Every row comes from one small tree of marks. Brackets hold a mark, then the marks that hang from it, in the order of their numbers. Every link used is in the known rows. Which tree was each row made from?
(in the rows, 128 means zero)
Known rows:
[q_807 [q_45 [q_933 [q_796 q_306 q_611]]]]: [129 166 159 112 179 152 125 124 187 132  86 102 137 177 109 143 124  91
 145  89 133  94 194 109 122 111 124 150 164 159 170 100 115  83 129]
[q_306 [q_796 q_215 q_933]]: [129 165 177  93 188 112 147 117 139 134 132 188 111 159 120 134  75 133
 144 112  94  60 117 148 148  99  90 138 142  98 137 109 132  87 154]
[q_61 [q_905 q_88]]: [157 131 125 142 125 131 110 118 145 122 112 119 137  99 113 136 135 137
 144 107  94  75 138 130 139  98 113  96 120 159 115 129 106 130 133]
[q_45 q_933]: [124 144 128 115 154 142 145 120 135 162 123  93 137 143 139 135 124 131
 133 133 154 136 136 125 134 130 117 137 115 138 129 133 131 102 154]
[q_611 q_789]: [106 148 120 151 109 117  97 113 126 150 109 110 135 149 127 138 108 133
 156 139 143 116 141 100 112 134 157 121 116 120 118 142 106 125 151]
[q_796 [q_215 q_568] q_611 q_933]: [167 141 175 126 171 133 160  86 141 159 128 197 125 215 162 146  60 122
 129  94 157  57 120 114  81  53 136 121 144 131 159  87 108 141 151]
[q_789 q_88]: [114 157 124 138 141 103 142 108 152 131 126  93 120 114 126 106 157 107
 118 103 126 109 130 152 120 101 108 145 130 122 130 120 124 129 135]
[q_807 [q_45 [q_933 [q_796 q_611]]]]: [133 181 142 117 163 134 124 128 185 134  93  88 138 166 108 146 116  89
 126  83 146 104 178 124 115 103 125 152 167 164 155  86 124  94 129]
[q_796 q_933]: [124 142 155 108 156 150 149 114 143 131 133 151 125 154 128 135 108 110
 136 106 129  96 136 131 144 123 128 138 131 118 141 121 137 108 146]
[q_568 q_215 q_523]: [167 135 163 113 155 151 127 105  96 143 173 107 133 136 154 153 149 120
 156 140 138 148 108 118 126 149 130 111 109 126 116 126 121 121 111]
[q_933 q_45 [q_796 q_215 q_306 q_609 q_611]]: [154 160 197  99 189 154  90 121 200 118 100 197  81 183  72 144  84  84
 198  92  74  39 156 101 108 115 136 170 129 130 192 106 146 111  83]
[q_789 q_88 q_611]: [111 174 107 126 151 112 136  79 144 127 156  84 110 118 120  97 167  97
 119  91 114 106 135 152 101 107 116 151 139 130 141 119 110 116 121]
[q_45 q_807 [q_933 [q_796 q_609 [q_611 q_789]]]]: [132 206 122 112 128 116  99 104 170 150 105 106 114 201 111 159  75 101
 150 122 129  94 138 102  95 104 136 191 131 142 181 145 112  53 157]
[q_789 [q_88 q_905] q_611]: [121 190 114 127 157 139 139 100 150 126 146  83 111 128 103  89 174  92
  98 102 108 119 142 141  93 105  92 145 129 132 150 134  92 115 134]
[q_796 q_215 q_306]: [138 117 162 120 172 140 142 110 147 131 112 189 127 163 141 125 122 144
 169 146 106  83 138 105 134 116 116 135 109 124 151 147 113 133 137]
[q_933 q_796]: [116 144 130 107 135 132 114 133 152 110  91 119  91 134  97 124 115  98
 122 114  99 120 129 128 126 146 108 137 152 133 163 127 136 115 115]
[q_45 q_807 [q_933 [q_796 q_611]]]: [139 190 107 102 137 124 141 107 152 148 119  93 103 187 124 130  95  92
 103 110 125 114 132 121 113 101 105 172 145 173 201 141 119  59 153]
[q_933 [q_45 q_807] q_796]: [128 175 125  86 126 125 112 133 169 138 112 119  51 143  75 134  97  72
 129  99  77 100 133 120 137 164 129 137 127 165 177 137 164  88 113]
[q_611 [q_789 q_88]]: [ 92 175 118 158 120  92 111  95 146 152 107  77 126 138 124 119 135 112
 147 113 140  98 140 121 105 108 140 138 117 114 119 137 103 125 158]
[q_905 q_61 q_88]: [116 166 118 162 101 118 122 135 136 150 114 101 147  94 167 127 102 130
 137  81 114 136 109 142 129  70 117 131 122 128 106  94  79 128 125]
[q_45 q_807 [q_933 [q_796 q_609]]]: [137 179 124  85 146 125 125 119 176 138 103 122 101 163 107 156  98 108
 135 132 109 117 126 127 130 139 111 184 122 137 170 151 145  59 148]
[q_933 q_45 [q_796 q_306 q_609 q_611]]: [140 149 188  99 170 168  82 131 185 113 105 162  80 166  61 141  98  71
 184  86  80  64 166 101 114 132 145 162 143 128 190 107 147  93  72]
[q_933 [q_45 q_807] [q_796 q_306 q_609 q_611]]: [149 168 167  92 151 151  92 124 185 117 116 168  70 179  71 147  91  68
 170  91  70  60 153  99 117 128 147 176 135 144 205 129 146  67  89]
[q_807 [q_45 [q_933 [q_796 q_306 [q_611 q_789]]]]]: [112 180 156 129 165 144 103 111 186 148  72  91 142 193 109 149 109  93
 167  96 144  86 201  89 109 115 146 147 154 154 162 112  98  79 147]
[q_807 q_45]: [134 143 138 135 138 116 123 139 164 122 112 128 151 129 121 151 137 116
 134 104 137 114 165 130 131 123 145 124 145 141 105  94 128 130 124]
[q_807 [q_45 [q_933 [q_796 q_215 q_306]]]]: [129 164 164 101 200 142 136 120 201 139  66 134 128 171 112 150 118 110
 162 111 119  83 182 108 139 130 111 147 139 150 154 115 127 100 143]
[q_568 q_523]: [147 121 166 133 160 145  97 114 102 128 149 112 123 124 145 136 135 129
 152 139 142 114 117 124 136 148 135 108 123 132 135 125 122 123 123]
[q_523 q_568]: [143 131 126 122 133 115 138 119 127 118 133 136 107 101 128 113  95 135
 107 115 146 145 136 117 125 129 126 115 153 135 145 162 133 130 144]
[q_61 [q_905 [q_88 q_789]]]: [163 120 135 168 102 151 116 121 182 143 108 116 139 117 110 135 130 139
 160 104  97  60 125 144 151  98 107  88 125 154 102 133 106 135 149]
[q_905 q_61]: [106 144 115 147 114 120 120 145 123 146 148 122 136 119 165 143 112 139
 121 102 128 156 118 121 120  92 136 126 137 137 130 125 110 132 121]
[q_609 [q_796 q_215 q_306 [q_611 q_789] q_933]]: [142 160 164 115 185 147 135  71 154 126 107 183 140 233 110 149  96  93
 184  75 126  48 196  84 108  96 134 147 150 149 181 143 102 102 173]
[q_609 [q_796 q_215 q_611 [q_933 q_45]]]: [168 172 162  94 192 142 148  97 168 129 138 174 109 199  84 151  91  67
 155  39 121  56 183 119 120 102 127 141 153 172 167 102 153 118 142]

Write each row's tree:
[157 126 189 115 174 141 104 106 171 116  77 213  98 201 120 153  75 118
 167 117 101  60 128  98  74  91 125 149 149 114 192 107 111 129 104]
[q_933 [q_796 [q_215 q_568] q_306 q_609 q_611]]
[166 145 213 109 204 162 137  92 179 114 133 248 147 214 132 153  83 118
 195 107 113  23 150 103 116  61 135 188 126  99 173 111 108 106 133]
[q_796 q_215 q_306 q_609 q_611 q_933]
[104 188 124 160 124 119 112 114 154 150 100  77 129 148 110 113 144 106
 129 123 134 113 148 114  97 108 117 133 109 118 128 151  87 124 170]
[q_611 [q_789 [q_88 q_905]]]
[175 156 161 139 156 112 115 114 159 114 136 204 149 174 129 152  92 135
 160 119 128  69 121 124  90  58 137 177 128 116 140  98 115 141 116]
[q_796 q_215 q_609 q_611]
[145 150 131 159 103 157 129  99 177 151 114  97 134 128 123 100 122 113
 161  92 108  86 109 160 132 112 109 126 125 123  97 105  85 117 137]
[q_905 [q_88 [q_789 q_611]]]
[177 167 170 107 162 127 160  89 158 182 148 199  87 223 143 156  41  97
 135  80 137  39 124 108  92  70 154 120 122 162 169  95 132 116 146]
[q_796 [q_215 q_568] q_611 [q_933 [q_45 q_807]]]
[143 115 187 101 177 142 107 114 176 120  61 212  87 173 115 158  85 131
 174 137  88  75 124 103 102 135 119 137 131  98 170 123 127 133 110]
[q_933 [q_796 [q_215 q_568] q_306 q_609]]
[151 193 189  87 167 123 111 126 155 131 172 183  97 172  87 156  60  90
 155  76  88  43 133 143 133  87 133 171 146 107 151  92 149  39 119]
[q_306 [q_796 q_609 q_611 [q_933 [q_45 q_807]]]]
[164 140 175 167 152 113  87  77 103 172 125 146 129 207 177 155  67 145
 167 136 179  67 115  83  57  82 167  91 124 140 145 105  76 153 149]
[q_796 [q_215 [q_568 q_523]] [q_611 q_789]]
[123 194 201 112 167 127  78 119 154 144 146 161 110 178  79 162  50  95
 189  80 107  35 149 121 116  98 158 155 141  87 132  87 135  56 127]
[q_306 [q_796 q_609 [q_611 q_789] [q_933 q_45]]]
[147 181 134  95 169 135 152  93 166 151 107 142 102 216 135 127  90 107
 139 124 108  77 142 102 115  90  95 179 130 170 221 155 108  62 159]
[q_45 q_807 [q_933 [q_796 q_215 q_306 q_611]]]
[158 195 133 101 143 112 120 117 177 141 122 156  61 188  89 130  70  73
 130  85  86  58 131 114 107 101 125 155 134 180 200 118 145 103 111]
[q_933 [q_45 q_807] [q_796 q_215 q_611]]
[125 180 106  87 139 124 142 116 157 151 104  93  91 165 121 137 104 103
 112 127 114 127 126 123 136 141  99 162 127 161 180 157 137  62 158]
[q_45 q_807 [q_933 q_796]]
[161 134 123 158 107 158 112 100 177 141 129 111 131 120 106 128 138 132
 158  96  90  57 127 142 136 106 113  92 133 160 108 134  95 125 139]
[q_61 [q_905 [q_88 [q_789 q_611]]]]
[133 170 135 123 144 135 121  88 138 124 121 129 139 202 100 150 100  78
 148  59 147  86 188 105 104 107 144 142 169 151 159 125 116  97 168]
[q_609 [q_796 [q_611 q_789] q_933]]
[106 186 119 155 133 122 139 142 153 145 133  87 128 116 138 114 154 110
  92  89 121 146 129 136 105  70  89 140 128 129 142 134  94 131 141]
[q_789 [q_88 [q_905 q_61]]]
[142 140 163 106 189 155 142  94 157 167  83 139 103 209 143 134  82 118
 144 122 136  87 141  97  89  98 105 133 141 150 197 122 106 103 142]
[q_45 [q_933 [q_796 [q_215 q_568] q_306 q_611]]]
[125 162 123 165 101 182 128 146 168 165 156 106 130 157 134 123 128 124
 118  97 114 145 112 127 103 102 103 116 139 140 131 150  80 123 143]
[q_88 [q_789 q_611] [q_905 q_61]]
[143 180 164 101 190 120 117 131 217 127  69 145 134 159 100 175 105 112
 164 108 125  86 165 127 127 124 121 168 137 133 131  93 144 111 133]
[q_807 [q_45 [q_933 [q_796 q_215 q_609]]]]
[130 157 165  92 155 146  80 145 187 116  98 144  69 125  56 154  99  81
 168  96  84  93 140 124 130 171 142 151 129 120 149 107 176 111  81]
[q_933 q_45 [q_796 q_609]]
[179 148 198  94 193 140 136  85 142 184 144 185  71 194 153 171  60 112
 165 111 136  45 111 110 127 134 152  91  97 152 152 113 145 114 151]
[q_796 [q_215 [q_568 q_523]] [q_933 [q_45 q_807]]]
[152 181 153 104 145 142 145 105 152 152 169 151 101 191 115 137  81  70
 133  70 124  63 147 118 124  91 153 150 132 163 172 110 142  78 133]
[q_796 q_611 [q_933 [q_45 q_807]]]
[144 147 135 149 115 190 136 129 174 148 140 111 123 167 101 109 143 115
 125 121 113 122 123 131 112 134  98 117 131 132 128 152  95 117 149]
[q_88 [q_789 q_611] q_905]
[ 84 201 113 174 113 111 110 125 149 163 115  71 134 141 136 126 132 114
 124 104 135 132 142 108  88  81 122 132 115 123 130 147  76 127 165]
[q_611 [q_789 [q_88 [q_905 q_61]]]]
[129 146 135 176  91 175 135 170 173 167 130 116 139 155 137 132 121 132
 119 108 125 147 109 127 122  95  98 112 132 132 121 150  95 135 155]
[q_88 q_789 [q_905 q_61]]
[153 158 159  83 174 165 148  94 158 126 146 161 101 205  86 146 111  55
 157  48 102  66 202 102 136 124 138 145 153 177 196 141 144  62 146]
[q_609 [q_796 q_306 q_611 [q_933 [q_45 q_807]]]]
[157 170 161 115 158 118 103 118 179  98  96 188 109 175 100 144  85 107
 152 106 100  68 122 124  90  84 115 183 151 121 176  99 125 129 102]
[q_933 [q_796 q_215 q_609 q_611]]
